Each row was made from one small tree. Brackets hold a mark, then the marks that hang from it, in the order of their numbers. Every link used is in the known rows. Write each row's tree.
Known rows
[Z527 [Z153 [Z120 Z355 Z579]] Z728]: [  8.0   4.5  22.9  14.1 -11.9  12.2 -17.2  11.0 -38.6  -6.1  19.8  20.1
  -4.1  36.4 -31.1  31.2  -7.9  31.3 -16.7  24.6  28.3]
[Z579 [Z120 Z355]]: [ 13.6  -7.3  -6.3  -8.0 -53.4   8.1  12.8  28.1 -19.0  21.9  25.9 -24.5
 -41.9  44.7 -46.4  37.4   8.9 -25.3  23.0  -6.8 -17.1]
[Z153 [Z120 Z355 Z579] [Z527 Z728]]: [ 35.1   4.3  19.7  15.4 -24.7   8.3 -30.3  -8.2 -31.4 -14.7   3.8  39.6
  19.2   1.5 -70.5  21.2  10.1  -6.7   6.3  26.9 -18.8]
[Z801 [Z298 Z120]]: [ 30.5 -35.3 -23.4  -8.3 -13.6   9.4 -13.3  13.8  30.1  43.9 -32.2 -25.8
 -35.1  -3.0 -14.6 -12.0 -36.6  -9.6  22.3 -23.5  -0.9]
[Z298 [Z120 [Z153 Z527] Z355]]: [ -5.1  -7.4 -14.2  22.2 -35.3  -2.7 -39.2 -27.8 -34.4   4.6   5.0  10.7
  -5.6 -13.6 -74.1  11.2 -19.6 -40.1  25.5 -10.9 -17.3]
[Z120 Z153 Z355 Z728]: [ 24.2  27.1   5.4   8.8 -45.7   4.1  -6.7   6.2  -5.6   5.7  52.1 -11.3
 -18.1  26.9 -40.5  20.8 -27.8 -11.4 -20.5  -4.5  -0.9]
[Z527 Z728]: [ 17.2  -5.2  -9.5   2.0  -1.6  -8.5   6.5  28.5  -5.2  51.9   5.0 -30.9
 -14.6  36.5 -31.7  -9.2   1.4  16.7 -24.4  12.8 -26.7]
[Z120 Z153 [Z579 [Z801 Z298]]]: [ 28.5  13.9  14.3  -0.8 -24.2  -1.6 -37.2  -2.5 -31.0  28.2   7.8 -21.5
  -7.0  -6.9  -6.3   2.1 -24.4 -21.8 -31.1   3.1  26.9]
[Z298 [Z120 Z355 Z728]]: [ 53.6  18.2 -12.7   4.2 -25.2  24.8  -6.2  18.3  39.8  -5.0 -14.9   0.6
 -57.3   4.4 -20.1  27.8 -31.6  -0.8  14.8 -11.7 -19.8]
[Z801 Z298]: [ 23.0 -32.1  -0.6  -3.5 -29.5   2.7   2.6  -0.2  15.8  47.3  -0.8 -35.6
 -37.7  21.4 -23.8  -8.2 -18.0  -9.2  -2.1 -16.3   9.6]
[Z801 [Z298 [Z120 Z355 Z579 Z728]]]: [ 88.0  33.6   7.3   1.1 -29.0  57.4  -7.2   7.8  50.2 -15.2 -22.0  15.8
 -47.6 -18.4  13.6  19.4 -45.1  -1.7  23.6 -30.4   3.5]
[Z527 Z153]: [-51.4 -16.3   5.3   5.7 -29.8 -20.5  -0.4   6.2 -13.9  51.6  18.4 -41.8
 -46.0  44.0 -20.2  10.5   0.8   8.8  -9.7   7.1  10.4]
[Z527 [Z153 [Z120 Z355]] Z728]: [  1.0 -21.9  16.4  13.8 -12.4  -0.6  -3.1  -1.5 -16.8   8.4  10.2   4.4
 -12.0  57.3 -49.6  27.9  -5.2  31.3 -27.3  25.6  29.4]
[Z298 [Z120 Z579]]: [ 20.4   7.4 -20.3   0.5 -10.2  16.2 -38.2  40.8 -10.7  32.5 -13.7 -16.7
 -27.9 -10.3  -6.3   1.4 -22.2 -21.9  35.6 -12.0 -30.9]
[Z298 [Z120 Z153 Z579 Z728]]: [ 41.8  37.9   4.1   1.4 -13.3   6.0 -44.5  40.5  -5.5  13.6  21.0 -17.2
   1.5 -20.3   1.8  11.7 -51.4 -24.4  13.5  -0.9 -22.5]
[Z120 Z153 Z355 [Z579 Z801]]: [ 19.8  46.4   4.1  18.3 -37.5   9.7 -34.1   6.1 -56.6   3.8  22.9   3.9
 -19.2   2.1 -28.4  20.2  -1.4 -20.1 -32.5   6.6   3.6]
[Z120 Z355 [Z579 [Z801 Z298]] Z728]: [ 85.5  51.1  28.2  10.4 -41.0  38.7   2.5  -2.9  34.2 -15.2 -16.3  18.9
 -69.7  -1.3  12.3  40.5 -21.5  15.0 -27.7  -1.3  21.7]
[Z579 Z120 [Z801 Z298]]: [ 28.9 -21.9   8.3 -18.3 -30.6 -10.2   5.6  21.7  15.1  45.7 -30.6 -34.7
 -58.9  26.5 -14.6  31.6 -12.6 -17.3  -6.4   8.9  14.0]
[Z120 [Z153 Z527] Z728]: [ -3.0  11.3  17.6   9.8 -45.9 -32.9 -25.7 -16.7  -1.6  23.2  41.2 -25.1
  -1.3  -0.1 -54.5  15.6  -8.9 -36.6  -7.0  17.7 -20.4]
[Z153 [Z527 Z728]]: [  6.1  -9.1  -1.1  14.0 -11.2 -26.0  -0.3  -9.9  -2.1  49.6  -3.5 -15.9
  -3.9   9.8 -57.2  -4.7  18.5   2.2  -8.2  28.7 -40.7]
[Z153 [Z120 [Z579 Z801]]]: [  9.3   3.4  21.5   1.1 -10.0 -12.9 -49.3  23.8 -21.9  12.4  -9.4   0.6
 -16.7   5.1 -28.0  24.3  -5.4 -23.4 -17.5  34.0   1.4]

Which tree is each row?
[ 14.1  22.0  46.2   9.0 -41.1  13.3 -18.0   9.1  -2.9 -22.1  33.3  21.1
 -32.2  30.3 -14.6  52.2 -21.2  16.8  -6.8  16.6  28.7]
[Z527 [Z153 [Z120 Z355 Z579 Z728]]]
[ 23.2 -26.3  10.4  13.9 -22.8  -2.3 -18.1 -23.3  -8.5  -5.3  -4.5  24.2
  12.1  19.5 -89.0  19.7   6.8  -6.9  -5.4  25.4 -14.6]
[Z153 [Z120 Z355] [Z527 Z728]]
[  7.0  22.5   9.0  15.3 -15.6 -17.2 -35.8  -2.6 -55.2  27.6  34.1  -8.1
  43.3 -11.0 -49.2  -9.5   0.6 -12.5  -9.4  26.8 -31.8]
[Z120 [Z153 [Z527 Z728]] Z579]
[ 67.0  49.7  -1.6   4.6 -26.0  42.2 -15.5  31.3  26.8 -10.8  -9.4  17.9
 -50.7 -11.9  -1.6  33.3 -29.1  -6.6  27.6  -9.4 -23.8]
[Z298 [Z120 Z355 Z579 Z728]]
[ 41.7  20.5 -10.4   6.9 -25.3  18.0 -22.0   6.8   6.2  -3.3  21.2  -1.7
 -20.1   2.5 -30.0  23.9 -47.0 -18.1   5.7 -13.4  -7.2]
[Z298 [Z120 Z153 Z355 Z728]]
[ 51.6 -12.0 -18.7  11.0 -22.2  25.3 -14.1 -12.9  27.4   4.7 -68.0   7.4
 -66.0  -5.0 -18.2  13.6 -28.5  -2.7  -4.2 -14.1  22.6]
[Z579 [Z801 [Z298 [Z120 Z355]]]]
[ 73.8  68.8   4.3  10.9 -15.8  34.1 -29.1  21.2  27.7 -18.1 -41.0  26.6
 -67.5 -22.9   9.1  44.0 -20.9   0.9  -7.6  10.4 -11.2]
[Z298 [Z120 Z355 [Z579 Z801] Z728]]
[-17.7 -37.6  16.5   2.1   2.9 -23.6 -13.2  12.8 -14.2  33.5  10.7 -24.8
   0.3  56.0 -35.7  13.9  -9.6  25.2 -29.2  42.9  16.7]
[Z527 [Z153 Z120] Z728]
[ -2.9   9.5  46.6   0.1 -28.5 -10.0 -26.6  26.2   1.6   7.4  26.2  -1.3
 -18.2  21.2   0.1  41.4 -19.2   4.9  -5.7  29.7  22.6]
[Z527 [Z153 [Z120 Z579 Z728]]]
[ 44.5  25.5   8.3  12.5 -41.5  19.5 -26.6 -13.9 -31.8  -5.5  13.1   8.2
 -19.9  -3.4 -16.1  12.2 -23.1  -8.9 -28.1 -10.0  36.3]
[Z120 Z153 Z355 [Z579 [Z801 Z298]]]
[ 14.0  -2.9  -0.6  13.6 -35.7 -18.9   0.8  -1.8 -50.3  19.9  34.0  -5.7
  21.3  28.5 -83.2  27.4   5.6 -22.4   5.2  26.4 -21.1]
[Z579 [Z120 [Z153 [Z527 Z728]] Z355]]
[ 64.6 -13.2  -7.7  -9.2 -13.1  18.5  -0.6  17.9  65.9  26.3 -35.3 -20.0
 -47.7  -2.6   4.4   6.4 -49.8  -1.7  13.7 -13.7  -2.8]
[Z801 [Z298 [Z120 Z728]]]
[ 35.9  11.7  41.4  15.8 -48.7  10.4 -31.6 -12.9   8.0 -31.1  18.5  42.7
 -13.4 -13.1 -51.0  46.0 -10.3 -24.6  15.7  13.5  -9.0]
[Z153 [Z120 Z355 Z579 Z728] Z527]
[ 21.6 -10.8  33.6  20.3 -46.4  -6.0 -17.0 -22.5  25.2 -19.7   6.6  25.0
 -21.9   8.0 -73.4  46.7  -2.8 -22.1   4.8  19.4  -7.7]
[Z153 [Z120 Z355 Z728] Z527]
[ 12.6  54.8  37.7  19.7 -34.4 -21.3 -44.7 -11.6 -17.6   9.1  14.5   0.2
  -7.4 -27.7 -25.6  30.3  -6.0 -32.9 -26.0  36.3 -10.4]
[Z120 [Z153 Z527] [Z579 Z801] Z728]
[ 44.8  56.3  18.7   7.9 -44.5  22.2 -20.5  21.0 -28.5 -11.0  61.8   2.9
  -8.9   8.4 -18.7  22.6 -24.0 -14.8  -7.2  -2.7  -3.9]
[Z120 Z153 Z355 Z579 Z728]
[  9.2  16.0  25.4   8.8 -64.7 -15.4  -2.6   2.4 -13.8  -1.2  47.1  -4.1
  -3.9  13.4 -62.1  56.1  -3.7 -39.5  12.5  14.2 -13.7]
[Z579 [Z120 [Z153 Z527] Z355 Z728]]
[ 22.6  -2.0 -24.4  25.8  -8.4   1.9 -28.4 -22.8 -30.8  10.1  -7.6  10.8
  17.7  -5.0 -70.3   0.5 -14.2 -14.8   8.9   9.9 -25.4]
[Z298 [Z120 [Z153 [Z527 Z728]] Z355]]
[ 55.4  46.1   0.7   6.2 -24.6  30.3 -33.9  22.3 -14.8 -12.8  26.6  13.5
  -9.7 -14.3 -12.8  25.4 -45.9 -21.0  15.0 -10.7 -10.5]
[Z298 [Z120 Z153 Z355 Z579 Z728]]
[ 68.9  40.4  30.7   2.5 -23.9  11.0  -6.5  10.7  42.7  13.3 -24.7  -2.4
 -54.0  -4.1  22.2  20.2 -21.0   6.4 -25.2  15.3  11.5]
[Z120 [Z579 [Z801 Z298]] Z728]
[-24.7 -19.7 -19.4  13.0 -23.5 -26.6 -49.9 -11.8 -29.6  34.4   0.1 -23.5
  13.8 -16.2 -60.9   0.0 -17.1 -46.6  26.8   6.4 -25.6]
[Z298 [Z120 [Z153 Z527]]]
[-19.3 -23.4  36.9   1.0 -22.3 -21.3 -11.5  10.0  20.1  19.7  17.3 -20.2
 -30.6  40.5 -24.5  40.6 -25.3   8.6 -16.8  32.4  28.4]
[Z527 [Z153 [Z120 Z728]]]
[ -5.7 -20.6  31.2   9.0 -33.6 -21.3 -45.4  -3.9 -28.0  12.2  12.1   8.7
   8.0 -11.5 -58.7  17.7   2.3 -38.0  24.4  24.4 -19.2]
[Z153 [Z120 Z579] Z527]
[ -0.8  20.9  11.0  21.7 -54.7  -1.5 -33.7 -17.3 -62.1  -0.8  48.7   9.7
   9.7 -10.0 -62.2  14.9   0.6 -38.4  10.0  -6.2 -15.6]
[Z120 [Z153 Z527] Z355 Z579]
[ 43.9  -9.8 -11.8  -4.0 -10.5  18.3 -42.2  14.3 -21.4  31.1   8.1 -16.0
   8.1 -23.9  -3.7 -15.1 -55.8 -27.9  22.7 -22.4   9.3]
[Z801 [Z298 [Z120 Z153 Z579]]]
[ 22.6 -36.4 -18.2  -6.5  -8.3   6.1 -25.8   1.7  -7.1  37.2  -2.3 -33.5
   1.5  -0.7 -23.3 -17.8 -56.2 -26.7  14.9 -19.8  16.1]
[Z801 [Z298 [Z120 Z153]]]
